Each row comes from the steps of one path. Every step used is in the known rows, and no mark comes twice. Write the path behind each row, first mark first.
Known rows:
gube > vemeg > pipo > moba: [ 2.37  1.76  1.09  0.40 -1.90  2.98  1.31  1.26 -2.37 -0.84 -2.82 -0.45
  2.26  2.41 -0.72  2.42 -4.93 -3.67 -2.02  2.08 -1.82  6.32]
nozat > moba > gube > vemeg > tatadir: [-1.05  2.86 -0.02 -2.46  0.59  1.82  3.91 -1.59  2.19 -3.98 -2.21  0.39
  0.28 -0.35 -5.62  3.17  0.42 -0.90 -5.18 -1.51  1.14  3.20]
vemeg > pipo > moba > nozat: [ 1.52 -0.48  0.40 -0.46  0.12  1.14  3.70  3.51 -1.32 -0.03 -0.47 -1.20
  1.54  0.70 -1.05  3.72 -4.12 -1.18 -0.11  3.48  2.06  3.05]
vemeg > pipo > moba: [ 1.73  2.18  0.62  1.58 -2.40  2.96  0.30  0.73 -2.98  0.32 -2.83 -1.49
  2.58  1.60  0.12  2.45 -4.03 -2.77 -0.82  2.19 -2.10  4.35]
nozat > moba > gube > vemeg > tatadir > gase: [-0.75  3.23  0.30 -1.99 -0.15  4.61  2.84  0.71 -0.79 -3.17 -2.18 -1.92
  0.55  1.59 -3.36  3.98  0.77 -2.93 -2.73 -1.40  1.92  4.33]
moba > gube > vemeg > tatadir > gase: [-1.28  1.41 -0.12 -0.60 -0.11  3.96  2.21  0.26 -1.15 -2.08 -1.24  0.19
 -1.52  1.45 -3.14  3.06  0.83 -3.97 -1.82 -0.87  2.27  4.11]
moba > nozat > gase > tatadir > vemeg: [ 1.09  3.96  1.19 -0.55 -1.01  1.54  1.75  5.81  2.39 -0.68 -0.07  0.18
  0.87  5.47 -3.15  2.60 -1.91 -2.38  2.69  1.82  0.89  2.01]
moba > gube > vemeg: [ 1.85  1.09 -0.44 -0.93  2.10  0.69  2.47  0.33  2.51 -2.25  0.36  1.09
 -2.02 -1.15 -3.33  1.79 -0.84 -1.59 -1.98 -2.11  2.71  3.80]
pipo > moba > gube > vemeg: [ 2.34  3.70  0.15 -0.24  1.07  1.86  2.86  1.06  1.53 -2.63 -1.05  1.42
 -0.16 -0.33 -1.26  3.65 -2.38 -2.60 -1.28 -1.80  1.63  5.93]
pipo > vemeg > tatadir > gase > nozat > moba > gube: [ 0.67  7.03 -0.04  0.52 -1.31  2.30  4.04  4.06  2.20 -3.03 -3.30 -4.46
  3.67 -1.79 -1.11  5.42 -0.56 -0.43 -0.94 -0.52  0.65  1.35]
gase > tatadir: [-1.52  0.00  2.02  0.94 -2.07  0.35  1.93  2.57  0.21  1.92 -1.43  0.21
  0.40  1.92  1.75  2.59 -0.47 -0.36  1.10  1.21 -1.56  0.83]
pipo > vemeg > tatadir > gase > nozat: [-1.73  2.62  0.49  1.60 -3.82  0.57  3.25  5.59 -1.24 -0.73 -2.68 -0.98
  3.62  1.35  2.02  2.44 -0.58 -2.00  1.26  3.59 -1.85  0.24]
gube > vemeg > pipo > moba > nozat: [ 2.06 -0.81  0.76 -1.36  0.50  1.11  4.54  3.91 -0.89 -0.88 -0.42 -0.42
  1.31  1.37 -1.75  3.81 -4.85 -1.89 -1.09  3.46  2.34  4.61]
tatadir > gase: [ 0.01  0.60  0.23  0.27 -0.61  3.04 -0.41  1.92 -2.64  0.27 -0.22 -1.83
 -0.14  1.75  1.16  1.26  0.43 -2.38  1.67 -0.08  1.10  1.69]
vemeg > gube > moba: [-1.21 -0.65 -2.88 -3.08  2.13  1.29  2.06 -1.90  0.14 -4.54  1.10  3.75
 -2.18 -1.34  0.14  0.35  0.36 -1.81 -5.28  2.68  2.58  0.73]
pipo > vemeg > gube: [-0.19  1.84 -0.21  1.78 -0.49 -0.20  0.12 -0.04  0.13 -2.87 -1.49  1.76
 -0.72 -1.05 -0.10 -0.16 -3.00 -2.66 -3.13  2.01  0.27  0.57]
gube > moba > nozat > gase > tatadir > vemeg: [ 0.67  3.62  0.41 -1.89 -0.33  2.26  2.33  5.87  3.14 -2.10  0.68  1.16
  0.38  5.35 -2.19  2.97 -2.17 -3.00  1.34  2.97  1.61  2.00]
nozat > moba > gube > vemeg: [ 2.58  3.26  0.11 -2.65  2.07  1.50  3.24  0.95  3.01 -3.56 -0.80 -1.53
  0.48 -1.01 -3.51  3.00 -1.01 -0.23 -3.09 -2.75  2.18  4.07]
gase > tatadir > vemeg: [ 0.06  3.43  0.77  2.84 -2.49  0.96  1.20  4.23  1.17 -0.85 -0.56  1.89
 -2.31  4.40 -2.04  2.93 -0.81 -2.95  2.66  1.74  0.21  1.95]

Which path is each row?
[ 2.42  3.79 -0.84  2.39 -0.33  3.26  1.25  0.03 -0.33 -0.42 -1.97 -1.73
  0.02 -1.63 -2.35  4.17 -2.46 -2.46 -0.67 -0.67  1.10  4.36]	vemeg > pipo > moba > gube
[ 0.80  0.41 -1.18 -7.28  3.63  1.66  2.15  1.32  2.00 -2.80  1.50 -0.23
  3.55  0.85 -1.80 -0.37 -1.47 -0.30 -3.24  1.78  2.75  0.46]	vemeg > gube > moba > nozat > gase
[-0.53  2.64 -1.16  1.71 -1.03  0.47  2.08  0.86 -0.81 -2.97 -0.88  3.87
 -3.30  2.26 -3.93  1.78  0.42 -3.01 -1.13  1.96  1.70  2.47]	gase > tatadir > vemeg > gube
[ 1.98  4.86 -0.66 -1.01  1.59  1.91  2.03  0.15  2.59 -2.33 -1.12 -3.86
  1.19 -2.75 -2.65  3.75  0.59  1.47 -1.46 -3.20  2.26  1.29]	nozat > moba > gube
[-1.33  3.32  0.03 -0.56 -0.23  2.15  3.60 -1.54  1.11 -3.29 -2.46  2.81
 -0.21  0.21 -3.84  3.67 -0.71 -2.78 -3.79 -0.79  0.66  4.60]	pipo > moba > gube > vemeg > tatadir
[ 1.76  0.07 -0.21 -1.32 -0.82  3.37  1.91  4.57  0.94 -0.80  0.17 -1.26
 -0.32  4.64 -5.53  2.08 -3.91 -3.94 -1.47  5.02  1.23  2.79]	gube > moba > nozat > gase > tatadir > vemeg > pipo
[-2.40 -0.21  0.42 -1.80 -0.50  0.60  2.59 -1.70  0.62 -2.51 -1.50  2.90
 -0.42  1.44 -3.93  0.80  0.01 -1.83 -4.27  0.58 -0.33  2.36]	gube > vemeg > tatadir
[-2.51  0.79  0.18 -0.01 -1.51  3.50  0.63  0.04 -2.73 -0.69 -1.43 -0.55
 -0.20  2.17 -1.03  1.83  1.35 -2.99 -0.57  0.53  0.59  1.69]	vemeg > tatadir > gase
[ 1.35  0.17  0.24  2.84 -2.97  2.25  0.56  2.91 -0.89  0.50 -1.14 -0.96
 -2.25  3.99 -5.49  1.76 -2.73 -3.84 -0.18  3.61 -0.39  2.88]	gase > tatadir > vemeg > pipo
[ 0.22  3.89 -0.77 -0.33 -0.71  1.42  1.10  1.02 -0.19 -2.79 -1.27  2.52
 -0.59  3.38 -4.39  0.79 -0.04 -3.06 -1.23  1.32  0.83  2.63]	nozat > gase > tatadir > vemeg > gube
[ 3.41  0.78 -0.46 -1.37 -0.51  3.06  3.61  3.37 -0.97 -1.37 -1.91 -4.71
  1.60  0.34 -5.27  2.85 -2.18 -2.11 -3.01  1.18  1.08  5.01]	tatadir > gase > nozat > moba > gube > vemeg > pipo
[ 2.16  0.41  0.59  0.01 -1.57  2.56  1.30  4.49  0.21  0.62 -0.61 -2.26
  0.23  4.78 -6.56  1.65 -3.64 -3.25  0.00  3.85  0.56  2.88]	moba > nozat > gase > tatadir > vemeg > pipo
[ 2.09  5.29 -1.02 -0.94  0.47  0.41  4.20  2.74  2.49 -2.19 -1.63 -3.98
  3.26 -3.13 -1.69  4.22  1.18  2.42 -0.40 -1.77  1.35  0.68]	gase > nozat > moba > gube
[-1.70  1.12 -0.44 -1.07  0.62  1.19  3.27 -2.09  1.87 -2.91 -1.28  2.54
 -1.74 -0.41 -5.50  2.20  0.53 -2.01 -4.27 -1.06  1.47  2.95]	moba > gube > vemeg > tatadir
[ 2.05  5.63 -0.91 -0.83  0.17  1.95  4.00  3.72  1.14 -2.05 -1.77 -4.96
  3.20 -2.15 -1.09  4.85  1.44  1.20  0.45 -1.76  1.90  1.59]	tatadir > gase > nozat > moba > gube
[-0.66  0.37  1.77 -4.64  0.50  1.78  3.17  4.62  2.53  0.67 -0.07 -0.89
  3.89  3.13  1.33  2.58 -2.09 -0.34 -0.23  2.41 -0.02  0.90]	gube > moba > nozat > gase > tatadir
